What can hang from each mark:
z375: z90
z431: z90
z90: z456 z598 z641
z641: z355
z456: z355
z355: z375 z431 z456 z641
z598: z355

Each row was made from one small tree. The marks that hang from a mark follow it in brackets, in the order of their numbers. Every link used is in the known rows. Write each row's tree.
Known rows:
z355[z456 z641]: [  5.4   3.5  10.6   6.1  -9.4 -12.7  17.8 -16.3 -12.5  -3.1  11.1 -15.7
   0.8 -27.9 -13.0 -22.5  10.6   0.7   0.8   1.9   2.3 -23.8]
z90[z456[z355[z375]] z598]: [  3.7  -5.1  11.6  11.2  12.1  -7.2  27.2   6.0 -23.8 -13.0  20.7  -9.7
 -67.4   1.7  -6.5  33.7   4.4  -5.6   6.6  12.5  -7.0 -31.8]
z641[z355[z375[z90] z431 z456]]: [  6.4  -7.1   6.2 -26.1 -32.0 -18.1   6.3  -9.9 -17.8 -11.4  11.2  -2.9
  20.3 -18.4   8.3 -10.9 -16.1   6.5   6.1  -1.4  11.5 -13.0]
z90[z641[z355]]: [  8.3   4.7  -7.7   5.1  29.1   4.2  19.0   7.7  -9.4  11.5   4.2 -13.1
 -63.8 -15.5  -2.7 -45.9  10.3  -6.8  28.3 -14.6   2.6 -16.8]
z90[z598[z355[z375 z431 z456]]]: [ -3.8 -25.2  -3.4 -19.7 -27.0 -13.8   7.8 -26.0 -13.4 -22.3  11.7  23.5
  15.0 -19.8 -10.3   3.9 -14.3 -10.2   5.6  -3.0  -8.6   4.5]
z598[z355[z375 z641]]: [-11.9  -3.6  -3.3 -15.7 -45.5  -8.5  -1.4  -8.4  -9.3   3.8   2.5 -12.1
 -13.5 -26.3  -9.9 -33.7   6.0  -7.5  12.6   3.5  -6.7  -2.3]
z598[z355[z375 z456]]: [-10.7 -14.1  14.3 -22.4 -27.7 -32.0   9.0 -14.4  -8.4 -16.9   8.4   2.8
   5.5 -24.6   0.5  12.7   8.5  -1.1  11.4   1.8   1.5 -11.9]
z355[z375 z431[z90] z456 z641]: [  3.4  -5.6  -5.8 -10.3 -59.0  -6.4   5.1 -51.0  -6.0 -15.5  16.9   1.9
  38.4 -27.5 -34.1 -12.4  -8.9 -19.4 -15.6  16.7  -8.9  -8.3]
z641[z355[z456]]: [  3.8  -1.1  10.4  -5.2   3.8 -16.3  13.8  -1.1  -5.8  -6.2  12.1 -19.2
  -8.6 -22.5  -3.6 -27.4   3.0   2.3  16.9  -7.4  13.0 -33.6]
z355[z375[z90[z598]] z431 z456]: [  8.0  -9.0   9.4  -6.4  -7.1   1.5  17.1 -12.5 -24.8 -17.5  15.0  21.3
   3.7 -12.9  15.7  27.2 -15.3   8.8  -7.8   8.5   2.5  -5.5]
z598[z355[z431[z90] z641]]: [ -7.4   3.7 -19.1 -13.4 -28.6   3.2   1.9 -42.4   0.6  13.9   8.1   3.9
  40.4 -19.2 -49.0 -17.5  -1.0 -24.8  -1.5   4.7  -8.6   7.0]
z431[z90[z456 z598 z641]]: [  8.3   4.0 -11.1  29.2  62.2  11.4  38.3 -12.1 -11.5 -10.3  21.7  12.1
 -71.4   0.1 -22.1  30.8  18.9 -10.8   4.8  -0.7 -12.0 -26.4]
z90[z641]: [  9.6   1.7   5.4  14.6  29.1   6.7  32.7   2.9 -14.1   7.2   3.8   9.5
 -63.7 -13.7   1.1   3.5  20.6  -5.5  15.4  -3.9  -2.4 -10.9]
z90[z456[z355[z375 z431]] z598]: [  8.1 -13.4   2.1   3.9  -8.1  -8.6  25.2 -15.2 -22.5 -15.3  20.5   3.9
 -37.1   1.7 -21.9  35.6 -12.3 -18.0   2.9   9.4 -12.5 -16.6]
z90[z456[z355]]: [  5.4   3.5  20.5  11.1  21.3 -25.6  31.7   0.7 -16.8   0.5  16.9 -18.6
 -31.1   0.1 -20.5  38.8  16.1  -4.5   7.8   6.5   4.3 -38.4]
z375[z90[z456 z598[z355] z641]]: [  2.0   5.3  -5.0   7.2  81.0  -5.6  33.7   1.3 -25.7   2.1  15.2   6.3
 -53.3   2.2   1.3  25.2  22.6   6.7  14.6 -20.8  -5.7 -11.5]
z641[z355[z375 z431 z456]]: [  4.4 -16.3   1.8 -22.8 -52.1 -17.4   5.4 -17.8  -8.8 -19.1  10.6  -6.6
   7.5 -25.9  -9.0 -25.6 -18.2  -8.9  11.7  -2.3   4.8 -15.9]
z355[z431[z90] z456 z641]: [  6.9   2.6  -4.8   1.0 -31.1  -5.3  12.7 -50.7  -5.1  -5.1  16.9  -0.7
  47.8 -24.0 -43.8 -10.4  -2.3 -20.0 -13.9   8.8  -3.0 -11.9]
z641[z355]: [  1.3   3.7   3.6  -1.7   3.0  -1.7   9.1  13.6  -4.9   7.8   4.1 -19.5
 -36.0 -17.7  -0.8 -27.7   4.6  -3.2  20.8  -2.2  10.9 -25.5]
z431[z90[z598 z641[z355]]]: [  7.2  12.6 -22.6  16.3  46.4  32.7  16.1  -5.6  -5.0   7.3  15.8   6.2
 -67.0  -7.1 -13.5 -36.9   3.9 -12.8  19.0  -5.7  -8.7 -18.5]

Write each row's tree:
[  2.6   1.0 -12.4  -8.8 -14.6  12.4   5.8 -20.9   3.2   5.7   9.5  -3.1
  11.8 -14.9 -31.6 -16.5  -7.9 -20.6   6.6   4.3   5.0 -14.2]  z641[z355[z431[z90]]]
[  1.9  -2.3  28.9 -10.1  -6.8 -11.9  18.6  -0.9 -23.6 -12.8  10.7   2.4
 -10.8 -17.1  25.8  30.5   8.8  19.4  -2.8   8.2  14.2 -19.4]  z355[z375[z90] z456]
[ 10.6  -2.4  -2.8  27.8  61.5   4.7  41.5   5.0 -18.0  -8.5  16.0   3.2
 -83.6  -4.0  -9.7  18.7  17.7  -7.7  15.0  -9.0  -9.3 -25.5]  z90[z456 z598 z641]
[ 11.2  -0.3 -11.1   7.9  15.2  11.2  25.8 -32.6  -5.1   6.2   8.5  27.9
 -15.5  -9.7 -33.6  15.8   8.4 -23.8   0.7   2.5  -7.7   1.4]  z355[z431[z90[z641]]]
[ -0.7   4.9   8.6   0.8 -12.8 -12.9  17.9   0.1 -25.0  -3.4  13.3 -31.1
 -31.1 -12.9   6.0   8.0  16.8  11.5  -1.3   6.8   2.7 -25.3]  z355[z375[z90[z456]] z641]
[  4.2  -0.4 -12.1   6.9 -15.7  -4.9  18.7 -40.3  -5.6  -4.7  17.9 -15.6
  22.5 -12.8 -54.3   9.6   5.4 -24.1  -9.0   9.0  -5.9 -18.9]  z355[z431[z90[z456]] z641]
[  9.6   7.8  -1.5   2.9 -22.1  -0.3  14.8 -24.9 -17.5  18.4  10.8 -10.7
   3.0 -14.8 -36.3 -25.1  -7.2 -17.8  -1.0   7.5  -8.2  -5.4]  z456[z355[z431 z641]]
[ -3.9 -13.3  -5.2 -28.0 -62.7 -28.6   1.0 -39.9 -10.7 -12.6   9.4  -0.7
  46.8 -32.0 -24.5 -29.7  -8.8 -16.8   1.6  -4.4  -8.2   6.0]  z598[z355[z375 z431 z456 z641]]
[  3.5   7.8   8.2  -1.2 -41.6  -2.6  10.6  -7.9 -18.4  10.5  10.1 -17.1
 -38.8 -16.7 -10.0 -28.8   1.3  -8.4   2.7  18.3  -6.7 -16.0]  z456[z355[z375 z641]]
[ -6.1   1.1   4.2  -9.9 -11.1 -25.6   8.8 -20.2  -7.8  -0.4   9.9 -15.9
  18.8 -29.0 -20.8 -29.1  11.4  -2.5   5.6  -7.3  -2.3 -11.7]  z598[z355[z456 z641]]
[ -1.4  -0.8  10.8 -21.2  17.1 -28.0  18.2 -12.7 -22.5  -5.0   8.1  18.7
 -15.7 -16.1  16.6   7.5  17.3  14.9  10.5 -13.9  -0.2  -2.0]  z598[z355[z375[z90[z641]] z456]]
[  5.9 -12.4   2.8 -11.4 -64.4 -16.6   9.6 -31.3 -13.4 -14.0  10.4  -4.0
  25.7 -31.5 -16.8 -25.5 -11.1 -14.7  -5.7   6.2  -5.5  -5.5]  z355[z375 z431 z456 z641]
[ -4.7   2.6  -5.9  -0.6   8.9  -6.7  10.2 -20.5 -10.8  -3.0  15.7  -9.9
  -0.6 -25.0 -15.2 -31.1   3.1  -0.8   7.1  -7.4  -8.4  -9.4]  z90[z598[z355[z456 z641]]]
[ 14.4  -7.3   8.5 -11.4  -5.0 -14.6  26.5 -21.7 -26.7  -9.9   9.9  26.6
  -5.9 -16.0   8.0  16.4   0.4   4.1  -1.0  -3.7   1.0   0.3]  z355[z375[z90[z641]] z431 z456]
[  1.1   0.3  -0.9  22.4  41.1  10.8  27.5 -10.2  -7.1 -12.2  21.1  -0.9
 -35.9  -2.9 -22.6  46.4  16.7  -8.2  -0.2  12.2  -2.4 -36.5]  z431[z90[z456 z598]]
[ -7.2  -6.6  -8.2 -16.2  -9.0  -5.1   6.7 -35.3   1.0   7.1   6.3  20.0
  36.4 -12.5 -38.7  25.1   2.4 -22.8   0.9   8.5  -0.4   3.4]  z598[z355[z431[z90]]]
[  5.9  10.7   8.4  16.3   5.9 -19.7  25.0  -9.4 -18.4   6.4  18.3 -38.7
 -28.8  -7.8 -31.8  -3.2  14.8  -8.0   3.7   6.2  -3.1 -33.7]  z90[z456[z355[z641]]]
[ 12.7  13.8   5.3  -1.9  43.1 -14.3  21.6   2.7 -20.2   6.1  13.1  -8.1
 -30.0 -16.0  11.8 -27.4  12.5  16.0  14.9 -20.6  11.4 -23.9]  z375[z90[z641[z355[z456]]]]
[  4.9  -2.6  -6.7  -5.1  -6.4   1.4  12.0  10.0 -12.0   0.0   4.6  -5.8
 -71.5 -18.7   7.2 -46.8   6.0  -6.9  28.6  -6.7  -3.7 -14.7]  z90[z641[z355[z375]]]
[  5.7 -14.6  11.8  -7.6 -30.3 -29.7  24.0 -18.0 -19.6 -12.2  14.2  -4.3
 -15.6  -1.2 -24.6  41.2  -2.9 -18.9   3.0  11.5  -4.8 -18.8]  z90[z456[z355[z375 z431]]]
[  6.6   4.1 -10.2  -0.5 -27.0  28.1   7.8  -7.6 -24.5   2.1   9.4  -3.9
 -11.2 -14.8   6.1 -18.9 -16.5  -0.5  -7.0  11.6  -6.2   7.4]  z355[z375[z90[z598]] z431 z641]
[ -3.4 -16.0   6.3 -20.0  -9.6 -29.1  13.1 -31.2  -7.5  -7.9   7.3  13.9
  42.7 -21.0 -26.5  12.8  -1.7 -12.0   5.4  -8.0   2.8  -1.4]  z598[z355[z431 z456]]
[ -0.7 -11.8  -3.8  -6.7  14.1  -9.5  18.6 -13.0 -17.2 -16.7  13.2  24.6
 -42.9 -19.3   3.2  -6.8   5.7  -0.3  17.5 -14.2 -14.2  -4.0]  z90[z598[z355[z375 z456]] z641]
[ 10.3   1.7  18.4  -5.1  15.7 -13.5  26.8  -5.9 -25.7  -9.3  10.5  13.5
 -39.6 -15.4  24.6  12.6  13.3  17.3   2.7  -1.7   5.8 -13.1]  z355[z375[z90[z641]] z456]
[ 12.4  14.3   0.8  19.3  70.9  29.1  31.8  12.5 -25.7  12.0  10.1  17.0
 -71.1  -3.7  18.4  10.9  11.0  12.3   8.2  -5.5  -1.3  -4.4]  z375[z90[z598 z641]]
[  9.5  -2.8   2.0   0.6 -29.3 -12.2  16.1 -33.1 -10.8  -3.9  11.3  -4.8
  31.0 -28.3 -27.4 -22.2  -7.1 -12.2  -3.7  -1.1  -1.2  -9.1]  z355[z431 z456 z641]
[-10.2   3.8  -7.9   1.8  29.6  17.1  11.0 -12.2  -1.8   3.6  11.4  17.5
 -18.2  -8.5 -18.1  23.6   8.2  -8.5   5.2   8.8  -5.2  -9.0]  z431[z90[z598[z355]]]
